Each row was made from one walk, in order. Every step used is in the known rows, and no mark comes twice. Write each row's walk.
(in the rows, 128 means zero)
Known rows:
danur sipu: [135 132 129 132 122 139 120 111 137 128 126 141 150 136 110 127 127 133
 116 120 151 145 132 127 132 131 135 129 121 122 141 125 127 134  95 128
 121 122 120]
tusab koma rureral: [171  97 127 109 134 120 152 168 101  92 115 104 152 128 118 120 133 132
 117 132 144 104 133 138 143 144 106 115 120 110 119 132 116 150  86 193
 131 136 132]
rubot zosu: [131 131 139 125 123 141 134 138 116 118 129 117 126 131 131 139 124 129
 136 118 108 139 115 146 120 130 126 143 120 121 119 135 129 118 123 124
 174 119 119]
koma rureral sipu besemo rubot: [141  95 144  99 111 117 140 199 111 106 117 110 170 134 133 120 127 148
 139 120 108  81 120 129 115 127  89 129 120 113 147 139 123 128 107 178
 145 111 155]
rureral sipu: [136 126 128 121 116 122 122 174 129 112 124 132 144 129 130 126 136 142
 117 138 126 110 133 140 134 123 121 123 128 125 138 118 126 130 104 133
 130 127 127]
tusab roro besemo rubot vate: [128 106 144 148 106 162 171  96 126 111 124  77 121 138 144 142 128 149
 163 106 110 125  98 123  89 134 113 141 123 115 127 146 130 121 200 131
 194 116 115]
besemo rubot zosu: [127 116 155 126  97 154 136 117 114 123 127  97 136 137 129 148 126 142
 156 123  88 154 105 131 101 130 119 144 122 117 124 148 121 113 137 124
 190 115 131]
roro danur sipu besemo rubot zosu: [129 113 148 128 102 149 142 117 132 126 131 122 172 151 120 134 117 147
 161  74 150 163 104 116 101 118 119 155 101 111 150 150 131 114 129 124
 176 124 121]
besemo roro tusab koma: [180  99  73 141 128 125 173 131 110 102 121 106 134 127 122 115 134 134
 120 113 184 154 141 130 143 139 113 118 125 105 122 113 120 151 128 157
 131 160 117]
besemo koma tusab roro danur: [164  94  82 150  99 122 179 143 132  95 119 117 138 137 121 107 134 153
 121 115 216 114 147 133 155  97 101 108 129  96 123  95 123 156 164 142
 137 194  97]
rubot besemo koma tusab: [152 118  92 119 111 154 169 118 107 112 125 125 118 123 128 120 127 138
 114 155 141 100 145 159 133 129 117  97 143 102 108 109 129 151 108 146
 162 151 104]
rureral sipu besemo roro tusab: [155 113  75 127 133 109 160 184 121 112 126 132 142 126 138 106 126 137
 123  98 170 117 137 139 133 122 101 130 123 115 146 107 136 136 137 142
 129 140 126]
sipu besemo: [120 127 131 114 148 116 139 143 125 133 132 137 132 126 139 120 118 117
 140 101 126 107 123 125 123 127 115 143 119 135 133 139 139 119 141 137
 126 125 135]
danur sipu besemo rubot vate bufasir: [119 118 174 122  98 167 152 124 121 130 130 103 157 149 131 147 114 138
 163  99  96 160  99 131  93 136 102 154 108 113 137 164 136 135 108 129
 206 100 107]
besemo roro tusab: [154 117  72 148 124 127 155 123 125 124 125 119 122 127 126 116 129 134
 121 115 172 156 138 129 132 131 123 122 132 111 131 106 126 141 148 129
 129 143 120]
rureral sipu besemo tobi: [114 123 168 115 126 122 127 192 131 123 144 136 159 126 145 116 136 127
 118 131 119  97 127 139 110 114 105 132 126 132 128 120 140 136 131 144
 123 136 130]
rureral sipu besemo: [128 125 131 108 136 109 133 189 125 117 128 140 147 127 141 118 124 131
 129 111 125  89 128 139 129 119 108 136 119 132 142 129 138 122 116 143
 127 123 134]
rureral sipu besemo rubot: [124 109 146 109 110 123 134 168 123 120 125 121 157 133 139 126 127 144
 148 115 106 103 119 122 112 120 102 137 121 128 147 142 128 117 129 143
 142 119 145]
vate bufasir: [119 129 144 128 113 142 138 144 123 128 128 115 125 135 137 133 127 128
 130 147 111 135 125 134 120 132 123 131 128 122 115 136 129 146 113 120
 154 122 112]
koma tusab roro danur sipu: [167  96 111 158 102 133 157 112 146  95 121 124 169 142 112 110 136 146
 111 105 228 131 145 120 139 101 118 122 117  93 141 122 125 167 132 141
 126 191 105]
koma tusab roro besemo: [146  99 111 148 129 138 171 120 125  98 123  92 120 131 143 112 128 129
 121 123 159  65 131 131 119 124 112 127 131 107 120 131 135 148 186 156
 142 147 120]
danur sipu besemo roro tusab koma: [179 102  79 132 143 124 177 131 114 108 122 128 159 132 114 106 122 130
 118  78 204 149 139 125 143 141 108 133 110 106 141 121 133 151 107 165
 121 149 115]
roro tusab koma rureral sipu: [197  90 119 110 121 112 157 208  98  70 109 104 171 127 118 116 136 143
  98 133 162 113 140 142 153 136  99 108 115  93 125 116 116 169  75 199
 134 159 123]
roro danur sipu: [137 125 118 144 114 135 123 113 151 125 127 146 160 143 108 124 129 141
 121 106 192 158 132 115 132 117 142 124 115 115 151 118 128 138 109 117
 117 141 110]
besemo rubot vate bufasir zosu: [124 118 191 127  70 183 153 135 109 126 124  68 129 140 129 164 123 163
 180 134  66 184  90 154  82 135 111 155 117  93 107 166 125 133 131 118
 252 101 100]
sipu besemo rubot: [116 111 148 116 122 128 141 122 121 137 129 117 142 131 137 126 121 132
 160 106 106 121 112 109 106 126 109 145 121 130 137 151 131 113 153 138
 141 119 148]
rafime tobi: [114 129 169 132 123 139 123 130 130 133 137 129 143 129 125 125 118 122
 150 158 121 155 121 139 119 128 131 122 130 126 110 120 124 144 139 124
 119 141 128]
tusab koma besemo roro danur: [165  91  62 147 135 144 175 165 121 101 122  89 127 134 126 111 141 145
 134  86 198 144 136 125 135 128 101 110 116 116 133 113 135 131 143 167
 133 140 117]
sipu besemo tobi: [105 124 168 122 138 128 134 147 128 141 148 133 142 125 143 118 128 113
 128 121 120 117 122 127 103 121 112 139 125 132 118 128 143 132 154 138
 121 137 131]
koma besemo sipu rureral: [144 108 103 127 161 135 127 196 125 106 119 121  96 133 118 125 123 113
 113 109 148 135 135 142 116 126 103 115 126 128 138 137 137 142 103 181
 130 129 115]
vate bufasir besemo koma tusab roro: [155 108 107 130  82 171 194 134 110 106 127 112 121 132 125 112 144 148
 122 170 146 122 142 163 124 116  94  90 136  85  87 108 121 181 128 137
 182 189  84]
bufasir besemo: [131 135 125 119 117 158 135 105 125 134 135 144 125 124 121 125 142 133
 130 151 116 142 127 139 105 130 131 105 129 117 113 126 127 136 121 120
 143 148 120]
tusab koma: [154 112 129 121 133 125 146 138 112 107 123 115 138 128 123 127 133 129
 126 128 139 126 132 130 138 137 119 125 120 123 119 135 122 138 107 157
 130 143 123]
zera sipu besemo roro tusab koma: [178 100  91 132 146 137 173 161 109  97 121 124 136 128 144 109 124 126
 116  95 170 138 146 133 139 134 101 128 118 112 137 120 131 150 126 167
 134 168 121]
rafime bufasir besemo: [126 134 162 121 103 172 135 120 123 133 135 125 139 122 109 128 136 151
 151 171 116 171 118 157 100 127 139 106 128 112 101 129 125 148 135 126
 150 147 124]
zera sipu rureral: [153 122 151 136 134 150 115 161 129  95 117 153 140 135 146 134 117 126
 102 141 121 138 146 137 119 127 120 126 130 116 139 127 122 158  83 150
 136 139 122]
vate bufasir zosu: [123 130 166 126 100 159 141 154 117 130 125 100 122 133 127 140 124 148
 145 147 102 155 114 156 109 131 127 146 122 103 103 146 129 141 116 118
 192 114 105]
bufasir besemo roro tusab koma: [183 107  71 132 118 154 180 108 107 110 127 123 131 121 114 112 148 140
 122 136 171 168 139 141 121 141 117  95 125  95 107 112 119 162 123 149
 146 181 107]
danur sipu besemo: [126 130 132 119 142 128 131 127 132 133 130 149 153 134 119 119 116 124
 128  93 150 123 127 125 128 129 121 142 112 129 146 137 139 126 107 136
 118 118 127]
vate bufasir besemo: [122 136 142 120 103 172 146 122 120 137 135 130 122 132 131 128 140 133
 133 170  98 150 126 148  98 134 128 106 127 110 100 134 127 156 107 112
 170 142 103]
zera sipu besemo: [128 128 146 117 146 142 128 158 128 123 128 146 130 130 151 122 117 120
 126 109 114 111 133 131 124 124 116 139 119 134 143 135 137 126 125 137
 131 137 135]
rureral sipu besemo roro: [137 120  82 122 135 111 149 190 126 117 126 136 138 126 141 112 130 139
 130 107 149  90 137 146 129 123 100 132 128 129 150 112 134 117 124 140
 129 117 134]
besemo tobi: [113 125 164 135 118 140 123 132 133 137 145 124 139 127 133 127 139 123
 116 148 121 136 126 129 109 122 125 124 134 127 112 117 131 143 142 130
 125 139 124]
zera sipu besemo rubot: [123 112 161 119 121 153 129 137 125 128 128 125 139 137 150 130 121 132
 146 113  95 126 122 113 107 124 110 141 122 130 147 150 130 122 138 138
 147 132 144]
koma rureral: [144 114 125 116 129 123 135 160 117 114 119 116 142 131 123 122 127 132
 119 133 132 105 130 136 133 135 114 120 127 114 128 123 123 140 107 164
 131 120 136]
roro tusab koma besemo sipu rureral: [188  86  97 127 163 130 157 198 106  81 113 103 111 132 112 118 123 112
 102  98 179 160 138 137 132 134  95 110 114 110 124 137 133 171  95 211
 132 167 103]

Write each row's walk:
[128 114  95 141 146 127 149 139 140 118 124 111  83 135 124 117 133 122
 123 119 169  93 125 137 120 124 131 120 132 131 133 129 130 130 177 140
 127 147 107] : tusab roro besemo sipu
[140 116  68 153 117 125 147 129 143 125 125 129 129 135 126 117 136 145
 134 110 192 143 137 125 127 118 127 120 131 117 145 104 124 127 151 116
 125 139 117] : besemo roro danur
[140 116 102  97 140 112 160 189 107 119 119 130 136 131 123 110 114 135
 127 108 142  83 131 146 148 131  91 121 124 120 129 106 129 127 117 175
 135 114 129] : sipu besemo koma rureral
[142 111  97 112 133 116 167 160 111 117 124 124 130 129 129 108 114 125
 128 106 151  75 136 146 147 118  88 126 128 115 127 115 135 135 139 164
 140 141 120] : sipu besemo koma tusab
[121 122 168 119  70 199 154 111 107 131 134  99 130 140 131 149 139 148
 161 164  60 176 102 149  72 136 119 122 122  99  95 154 119 142 115 110
 231 130 108] : vate bufasir besemo rubot zosu
[169  83 140 128 114 170 175 145  88  95 123  53 136 134 129 137 126 140
 151  90 114 182 106 122 112 140  93 135 102 102 109 150 132 134 142 177
 196 138 124] : roro tusab koma besemo rubot zosu
[148  85 139 125 121 159 156 142 103 108 123  69 134 133 127 131 136 141
 148 107 112 145 117 111 117 138  96 119 115 121 122 149 128 126 134 179
 150 123 139] : tusab koma besemo rubot
[148 107  90 130 128 134 181 162 115 101 114 100 120 135 127 110 125 150
 117 127 164  71 132 145 142 136 105 112 131 109 120  94 124 138 162 167
 143 119 114] : tusab roro besemo koma rureral
[140 129  77 131 115 159 152 105 127 136 133 139 115 124 122 119 146 141
 130 146 140 143 135 149 105 133 124 100 138 113 120 109 123 132 129 118
 144 140 119] : bufasir besemo roro
[130 124 121 130 132 124 134 128 147 130 131 153 165 141 118 114 118 131
 132  81 189 138 128 113 128 116 129 138 107 123 154 131 139 129 122 127
 115 137 117] : roro danur sipu besemo
[129 122  94 143 126 140 174 130 127 115 124 111 107 133 133 115 124 146
 126 121 159  93 128 137 137 129 119 118 132 122 120  97 130 126 185 132
 139 126 104] : tusab roro besemo koma
[117 118 144 137 112 165 150 100 123 125 125  81 119 139 138 150 121 141
 163 112  87 120  95 126  89 143 119 140 125 119 134 148 134 112 179 134
 194  85 120] : roro besemo rubot vate
[163 106  93 132 104 151 187 115 111  98 124 120 121 121 134 112 134 146
 114 148 163 105 149 155 134 118 110  97 140  96 102 108 127 161 131 144
 162 181  98] : rubot besemo koma tusab roro
[149 125 108 116 135 145 125 147 130 117 125 162 108 130 107 126 136 119
 113 153 142 146 136 157  98 125 124  96 134 113 124 134 121 160  82 151
 139 166 102] : bufasir besemo sipu rureral
[132  96 150 156 120 149 168 124 131 107 140  88 130 130 147 111 138 124
 108 143 152  72 130 131 101 118 109 123 136 105 105 121 138 163 201 158
 138 159 116] : koma tusab roro besemo tobi
[170  95 114 129 144 144 167 157 102 100 124  85 128 125 127 118 130 126
 119  95 153 156 128 120 138 138 103 118 108 113 114 130 139 147 133 181
 136 151 121] : roro tusab koma besemo
[142 111 117 151 113 121 151 127 145 111 126 128 142 133 131 115 137 145
 133 108 191 146 134 114 129 104 128 125 120 117 130 121 126 142 165 116
 123 177 113] : tusab roro danur
[160  93 114 145 120 121 166 127 143  99 124 133 173 140 122 100 126 134
 123  78 225 110 140 116 134  99 105 135 108  99 146 133 137 158 143 150
 122 188 112] : koma tusab roro danur sipu besemo
[101 128 156 140 131 153 134 124 135 137 146 110 123 133 142 125 132 120
 116 146 116  99 118 127  97 134 131 127 136 129 114 117 139 134 178 133
 131 111 121] : roro besemo tobi
[122 131 105 110 138 118 154 158 118 134 129 141 124 129 128 116 113 130
 138 103 139 105 128 138 143 124 104 130 125 134 130 111 136 116 138 138
 131 123 119] : sipu besemo koma
[132 116  72 139 136 112 158 145 138 130 129 139 134 133 136 107 126 135
 145  84 191 122 133 122 123 116 114 135 122 125 148 117 136 119 163 124
 123 136 125] : sipu besemo roro danur
[150 114 118 155 106 133 144 109 154 111 124 139 163 141 113 115 136 151
 121 100 214 162 136 113 134 108 135 124 114 110 144 117 125 147 131 116
 117 172 105] : tusab roro danur sipu
[151 108  96 106 122 110 160 207 112 100 121 127 144 130 130 108 121 140
 118 117 150  57 142 158 154 110  81 121 128 113 137 104 134 137 114 170
 141 141 120] : rureral sipu besemo koma tusab
[139 128  79 136 123 154 156 102 122 129 130 134 112 119 139 122 137 138
 127 144 140 133 139 147 109 141 137 110 142 117 123 117 129 131 118 118
 150 126 117] : rubot besemo roro
[143 124  65 144 106 154 154 106 140 133 132 144 128 132 119 115 149 149
 136 132 180 157 136 136 104 120 131  96 132 106 129 103 123 137 144 108
 140 160 109] : bufasir besemo roro danur
[157  92 166  97 131 113 152 233 104  90 131 111 181 127 135 109 139 131
 105 135 134  72 132 149 126 129  83 120 119 113 119 122 127 157  88 208
 128 143 134] : tusab koma rureral sipu besemo tobi
[119 116 167 131  83 167 150 125 116 125 127  82 130 142 138 156 127 142
 164 134  74 164 102 134  94 134 108 139 124 111 119 155 125 138 129 122
 214 110 107] : besemo rubot vate bufasir
[126 107 138 131 107 136 135 107 145 135 127 134 175 149 117 122 121 147
 153  84 169 152 117  97 111 115 122 140 108 118 158 143 130 124 134 127
 131 133 129] : roro danur sipu besemo rubot
[129 133 106 115 133 129 146 142 127 134 127 153 145 137 109 117 112 136
 125  95 162 121 132 137 149 128 111 130 118 127 143 107 134 122 105 138
 124 116 111] : danur sipu besemo koma
[150 113  91 113 124 119 156 174 129 116 117 146 169 146 103 105 115 148
 120  87 206 113 136 134 152 122 105 117 111 106 151  97 129 136  98 164
 123 127 111] : roro danur sipu besemo koma rureral
[189  84  73 116 150 108 191 178  94  93 116 104 151 125 127 102 124 128
 122  92 185 111 138 134 142 143  87 124 116  98 126 123 127 154 119 202
 130 148 132] : sipu besemo roro tusab koma rureral
[117 120 157 121  76 185 146  99 117 140 133 111 131 138 129 137 143 146
 152 172  79 165 114 129  81 134 122 107 131 105 104 146 118 151 120 113
 185 138 116] : vate bufasir besemo rubot
[113 132 199 128  93 185 130 124 127 139 151 121 150 122 112 127 145 147
 140 190 109 180 117 156  81 121 135 103 135 111  87 117 128 163 148 127
 147 160 120] : rafime bufasir besemo tobi
[163 115  78 161 118 134 138 133 148 102 117 157 165 145 112 119 125 147
 110 106 220 164 148 128 122 122 125 122 126 102 158 106 121 157  88 137
 121 134 104] : besemo roro danur sipu rureral
[112 114 135 136 115 153 141  99 126 133 127  94 122 138 136 134 125 139
 148 128 104 106 108 109  97 140 129 132 130 124 134 141 128 114 178 134
 150  93 137] : roro besemo rubot
[149 113  92 126 114 129 155 143 114 112 121 115 126 131 117 118 124 136
 116 134 152  96 142 147 152 120 101 110 138 109 122 104 124 142 127 154
 143 144 112] : besemo koma tusab
[173 107  87 133 103 169 192 125 102 110 127 109 128 129 123 116 146 140
 123 154 154 176 137 149 112 144 113  96 126  88  93 118 119 180 108 140
 172 175  91] : vate bufasir besemo roro tusab koma
[206  84  69 123 119 112 174 208  99  72 107  99 162 128 117 108 141 150
  98 128 187 115 148 151 153 140  92 104 125  89 132  99 113 165  82 198
 136 151 124] : besemo roro tusab koma rureral sipu
[136 119  88 118 135 135 161 166 113 116 117 105 117 137 122 116 117 141
 116 132 140  67 128 147 141 145 111 109 133 115 126  95 127 127 140 170
 143  89 118] : roro besemo koma rureral
[145 110  62 157 124 157 148 141 145 123 124 114 137 143 112 111 136 149
 124  80 209 163 137 121 128 122 116 115 117 114 156 102 140 126 131 137
 125 119 115] : koma besemo roro danur sipu
[138 128  89 144  86 181 175 125 130 124 134 118 121 140 130 134 145 150
 151 135 146 179 121 160  89 126 117 104 125  94 116 117 128 151 130 101
 211 148  77] : rubot vate bufasir besemo roro danur
[161  98  98 118 115 108 180 203 115  86 120 123 147 127 136 100 128 148
 118 110 172  60 146 155 154 101  75 120 126 108 130 103 131 148 138 167
 141 171 115] : rureral sipu besemo koma tusab roro
[185  88 118 162 109 129 155 131 143  71 113 140 182 143 118 113 125 143
 101 109 232 137 152 124 128 102 109 123 119  82 141 126 123 188 102 161
 128 190 100] : koma tusab roro danur sipu rureral
[133 122 149 121  88 182 147  85 119 132 133 111 132 131 122 149 141 147
 164 137  79 172 103 138  79 132 117 114 123 107 117 146 123 130 136 121
 203 137 115] : bufasir besemo rubot vate
